Every row comes from one small tree of marks. The marks that hang from a mark follow it in brackets, in the order of their numbers. Every link used is in the known rows. Which tree was each row made from?
Known rows
j509(j934): [  5   9   3 -11   8  -3   1 -14  -3  -1  -1   0  -5   2   3   2   4  -2
   1  -5   4   0   4   0  -1   2   1  -1  -2]
j878(j812(j407 j639(j934))): [ -2   8   7 -24  28  -8  17 -37 -16  -4  -2   0  -4   1  -1 -25  -2  -1
   2  -8  11  -9   3   0  -7  -8   0   3 -14]
j754(j713 j878(j812)): [ -5  13  -3  -7  -6   3  -3 -13  -2   8  -2  -8   3   0 -10  -2  -9  -3
  -3   1 -10 -10   8   3   3 -12 -16  10   1]
j514(j765(j534 j754(j713))): [ -8  -3  -4  29 -42   4 -14  10   2   4  15   0   4  -1  -3  17  -4   3
  -3   7  -7  -4  -8   0  10   1 -19  -3  13]
j765(j514 j754): [ -6  -4   3  16 -21  -1  -3   2  -5   5  11   0   2   0  -4  10  -4  -2
  -1   6  -3  -3 -15  -2   0  -4 -10  -5   4]
j534(j765(j754(j713 j878))): [ -4   2  -3  23 -26   5  -8   2  14  22  12  -3   3  -3  -8   7  -9   1
  -2  11 -12  -7 -11   2  12 -13 -22   3  12]
j509(j514 j720 j934): [ -2  18   1 -23  14  -7  14 -10  -8 -12  -3  -1  -7   0   3  12   6   5
   5  -5  16   2   7   1  -5   6   9  -1  -9]
j713(j754(j878(j812(j407 j639)))): [  2   9   4 -25  30   0  -1 -21 -23   6  -5  -8   7   0  -2 -30 -11  -2
  -2  -3  -1 -12  11   8  -3 -11 -20  13  -2]
j754(j713 j878(j812(j639(j934)))): [ -3  16  -2 -13  15  -4  10 -36  -5   9   1  -5  -3  -1  -9 -13  -7  -1
  -1  -5   3 -14  13   2   4 -16 -17   3 -11]
j720(j407 j509(j934)): [  5  12   6 -35  29 -13   6 -23 -12  -8 -10  -5  -3   4   9  11   9  -1
  -1  -6  14   8  25  -1  -5   2   5  -3 -10]
j934(j639): [  1  -3   1  -3  15  -2   4  -3   1  -2  -1   1  -1   0   4 -13   7   0
   0  -5   2   2   8   3   2   1   3   0   5]
j720(j407 j509): [  1   2   4 -25  22 -10   4  -8  -9  -8  -8  -5   2   2   6   8   5   0
  -2  -1  10   8  20  -2  -4  -1   4  -1  -9]
j534(j765(j514 j754(j713 j878(j812(j639))))): [-14   8   2  19 -17   7  -4 -14  -9  16  14  -2   2  -3 -12  -3 -12   2
  -2   7  -7 -11 -14   2   9 -26 -30   6   1]
j514(j765(j534 j754)): [ -4  -5   0  26 -33   6  -9  12  -3  -1  14   3   5  -1   3   8   3   4
  -1   3  -5   1  -5   1   5   5 -15  -5  15]
j765(j514 j534 j754(j713 j878(j812))): [-16   6   2  24 -37   6 -13  -6  -8  10  12  -2   6  -1 -10   6  -9  -5
  -4   5 -11 -14  -6   2   5 -14 -29   6  13]
j534(j765(j514 j754(j713 j878(j812)))): [-13   6   1  23 -34   7  -5  -5   0  20  15  -3   3  -3 -13   7 -12  -1
  -2   9 -13 -11 -14   0   9 -21 -27   6   8]
j720(j407 j509(j514(j765) j934(j639))): [  1  15   3 -38  42 -11  15  -8 -11 -10  -7  -1  -3   1  14  14  16   8
   1  -9  23  19  28   0  -1   5   6  -5  -8]
j509(j514 j720(j407) j934): [ -2  18   1 -38  14 -12  16 -11 -13 -16 -10  -1  -5   2   8  13   7   1
   4  -7  18   8  18   2  -8   6  11   0  -8]
j765(j514 j534 j754(j713 j878(j812(j407)))): [-16   9   4   9 -32   2 -13  -9 -10   8   9  -2   6   0  -8  -4 -12  -6
  -4   6 -10 -14 -11   2   1 -14 -25  11  12]
j514(j765(j534 j754(j713 j878(j812(j639))))): [ -8   9  -3  17 -23   8 -10 -11 -15   5  10  -3   7  -2  -6  -5  -7   5
  -3   1  -8  -9   3   5   7 -13 -34   4  10]
j812(j407 j639(j934) j878): [  6   4   4 -15  43 -11   9 -31 -10   4   6   2  -3   1   4 -28  -5  -1
   2  -6   6 -11   3   0  -4  -2   0  -1 -17]
j765(j534 j754): [ -5  -7   3  26 -25   3  -9   5  -2   0   9   3   3   0   2   2   1  -2
  -1   2  -4  -3  -7   3   2   4  -8  -3  16]
j534(j765(j514 j754(j713 j878))): [-12   3  -1  28 -36   6 -11   6  10  23  16  -1   2  -3 -10  15  -9   0
  -3  13  -9  -9 -18  -2  13 -19 -25   1   9]
j878(j812(j639)): [ -2   5   3  -7  16   1   6 -20 -18  -6  -2  -2   0   0  -2 -18  -1   2
   1  -6   3  -2   3   3  -3  -8  -5   4  -7]
j765(j514 j534): [-13  -4   4  17 -16   5  -9  10  -4  -2   8   6   1  -1   0   5   5  -1
  -2  -1   4  -1 -10  -3   2  -2  -7  -1   6]

Which tree is each row?
[  1   7   0 -11  24   3   0 -17 -19   7   0  -8   7  -1  -4 -21  -8  -1
  -2  -3  -2  -9  16   8   2 -11 -22   9   1] : j713(j754(j878(j812(j639))))
[  1   6   3 -21  15   0  -2 -13 -15   8  -3  -9   8   1  -4 -19 -12  -5
  -2   0  -7 -11  12   7  -2  -6 -17  15   5] : j713(j754(j878(j812(j407))))
[ -6  -4  -1  27 -30   2  -7   3  14  14  13  -1   0  -2  -7  13  -8   1
  -1  11  -8  -5 -18   0  11  -7 -12   0   8] : j534(j765(j754(j713)))
[  5   3   3 -11  38  -4  -1 -17 -14   1   2   1   1   1   4 -29  -7   0
   1  -3  -1  -5  -2   2  -5  -5  -3   4 -12] : j812(j407 j639 j878)
[ -6   8  -2 -25   7 -10  15   2  -9 -16  -9  -2   0   0   4  10   3   3
   3  -2  15   7  13   1  -7   5   9   1  -5] : j509(j514 j720(j407))
[-13  -5   1  32 -39   2  -8   7  10  16  18   2  -1  -3 -10  19  -8   0
  -2  13  -5  -6 -27  -4  11 -12 -16  -2   5] : j534(j765(j514 j754(j713)))
[ -5  10  -6 -25  -2  -7  14   9 -12 -16  -5  -2   2   1   5  18   5   9
   3  -2  14  11  14  -1  -5   8   4  -1  -5] : j509(j514(j765) j720(j407))
[ -3   8   4   5 -21   6  -7  -4 -18   1   8  -1  10   1   1 -10  -5   1
  -2   0 -12  -6   4   5  -2  -3 -24   8  16] : j514(j765(j534 j754(j878(j812(j407)))))
[-13   4  -1   2 -18  -6  -4  10  -2  -3   6  -1   5  -1   2  35   1   8
  -3   7  11  10   5   0   6   3 -12  -7   2] : j720(j407 j509(j514(j765(j534 j754(j713)))))
[ -4  14  -1 -19   0  -1  -3 -17  -5   7  -7  -7   4   1  -8 -11 -13  -4
  -2   2  -9 -11   5   3  -1 -13 -14  15   0] : j754(j713 j878(j812(j407)))
[ -4  18   2 -25  20  -7  10 -39  -8   7  -3  -4  -2   0  -7 -22  -9  -2
  -1  -4   4 -16   9   2  -1 -17 -14   8 -14] : j754(j713 j878(j812(j407 j639(j934))))
[ -5  17   1 -24  17  -1   0 -27 -14   4  -7  -6   2   0  -7 -23 -12   0
  -2  -1  -2 -11   5   4  -2 -18 -17  14  -7] : j754(j713 j878(j812(j407 j639)))
[ -4  11   6   3   0  -1   0   0 -10  -3  12   3  -1   0   7  29   8  10
   0   0  13  10   3   0   2   7  -8  -9   0] : j720(j509(j514(j765(j534 j754)) j934))
[ -9   5  -1  19 -29   4 -12  -9  -6   7   7  -4   7  -1  -7  -1 -10  -4
  -3   4 -15 -12   2   6   6 -10 -25   8  17] : j765(j534 j754(j713 j878(j812)))
[  1  14   7 -27  48  -9  14 -14  -4  -4  -4   0  -7   0   8   6  11   6
   2  -8  20  10  14   2   1   1  11  -5 -11] : j720(j509(j514 j934(j639)))
[ -8   8  -4  21 -39   8 -12  -3  -7   8  12  -5   8  -1  -6   6  -6   2
  -4   4 -15  -9   3   4   8  -6 -30   5  16] : j514(j765(j534 j754(j713 j878(j812))))
[  4  11   5 -27  26 -13  14 -10 -12  -7   0  -2  -1   2  13  19  12   8
   1  -4  17  16  21   2   0   6   1  -8   0] : j720(j407 j509(j514(j765(j754)) j934(j639)))
[  0  19   2 -37  24  -9  11  -7 -12  -8  -6  -1  -3   2  10  27  10   9
   1  -4  22  17  20  -2  -3   5   2  -6 -12] : j720(j407 j509(j514(j765) j934))
[ -9   8   9   3  -3   5   0 -15 -18  10   9   1   3  -2  -5 -21 -10   2
   0   3  -2 -10 -16   2  -1 -24 -23   9   1] : j534(j765(j514 j754(j878(j812(j407 j639)))))
[ -9   3  -2   1 -26  -5   5  14 -15 -17   5   1   5   0   8  20   5   7
   2   0  11   8   7   2  -3  10  -4  -5  11] : j509(j514(j765(j534 j754)) j720(j407))
[  2   4  -1  -7   9   4  -3  -9 -13   9   0 -10   8   0  -5 -10  -8  -4
  -3  -1  -8  -9  16   7   3  -6 -20  11   7] : j713(j754(j878(j812)))
[-14   3  -1  27 -38   4 -18   6   1  13  13   0   4  -2  -7  12  -6  -3
  -5   8  -8 -11 -10   0   9 -12 -26   1  13] : j765(j514 j534 j754(j713 j878))
[ -4   5   0  18 -28   9  -8   0 -15   3  11  -2   9  -1   0  -2  -2   2
  -2   0 -12  -5   8   5   3  -3 -26   4  18] : j514(j765(j534 j754(j878(j812))))
[  1  13   7 -39  48 -15  15 -16  -8 -10 -11  -1  -5   2  13   7  15   3
   1  -9  23  15  24   2  -3   3  11  -2  -8] : j720(j407 j509(j514 j934(j639)))
[ -3   7   7 -22  22  -2   7 -24 -21  -7  -5  -1   0   1  -1 -27  -5   0
   1  -5   5  -4   0   3  -8  -9  -2   8  -9] : j878(j812(j407 j639))
[-13  -7   5  30 -31   3 -11   9  -6   1  14   5   3   0  -1   8   1  -2
  -2   4  -1  -5 -15  -1   2  -2 -13  -4  11] : j765(j514 j534 j754)
[  3  10   1  -9 -12   3   1  -9 -17   5   4  -5   9   1  -2  -9 -11   3
  -1   2 -13  -6   5   3  -3  -6 -21   7   8] : j514(j765(j754(j878(j812(j407)))))
[  2  14   3 -25  11 -10   9  -8 -12  -5   1  -3  -1   2  10  32   4   8
   1   1  15  15  15   0  -2   5  -3  -9  -6] : j720(j407 j509(j514(j765(j754)) j934))
[-10   0   4  26 -27   7 -13   8  -5   7  12   3   5  -1  -1   4   0  -2
  -3   4  -5  -8  -7   1   3  -7 -22   0  15] : j765(j514 j534 j754(j878))
[ -1  16   5 -37  32 -12  12 -14  -9  -9  -9  -2  -4   2   9  21   8   3
   1  -4  22  13  18   0  -5   3   9  -3 -13] : j720(j407 j509(j514 j934))
[ -8   7   7  15  -2   2  11 -25 -12  16  18   2  -1  -2  -7 -11  -5   1
   1  -1   2 -13  -7   0   5 -20 -22  -1  -3] : j534(j765(j514 j754(j878(j812(j639(j934))))))
[ -6  16   4 -24  15  -5   3   0 -13 -13  -3   3  -2   2  12  26  15   8
   0  -7  23  17  20  -1  -2   8   0  -3  -5] : j720(j407 j509(j514(j765(j534)) j934))
[ -2  -1  -6  15 -33   0  -7   2   4   8  12  -4   2  -1  -6  19  -9   5
  -3  10  -9  -2  -7  -1   8  -2 -17  -4   6] : j514(j765(j754(j713)))
[ -9   6   9   7 -16   5  -2  -6 -11  13  11   0   5   0  -6 -10 -10  -1
   0   6 -10 -10 -14   1  -1 -18 -21  10   7] : j534(j765(j514 j754(j878(j812(j407)))))
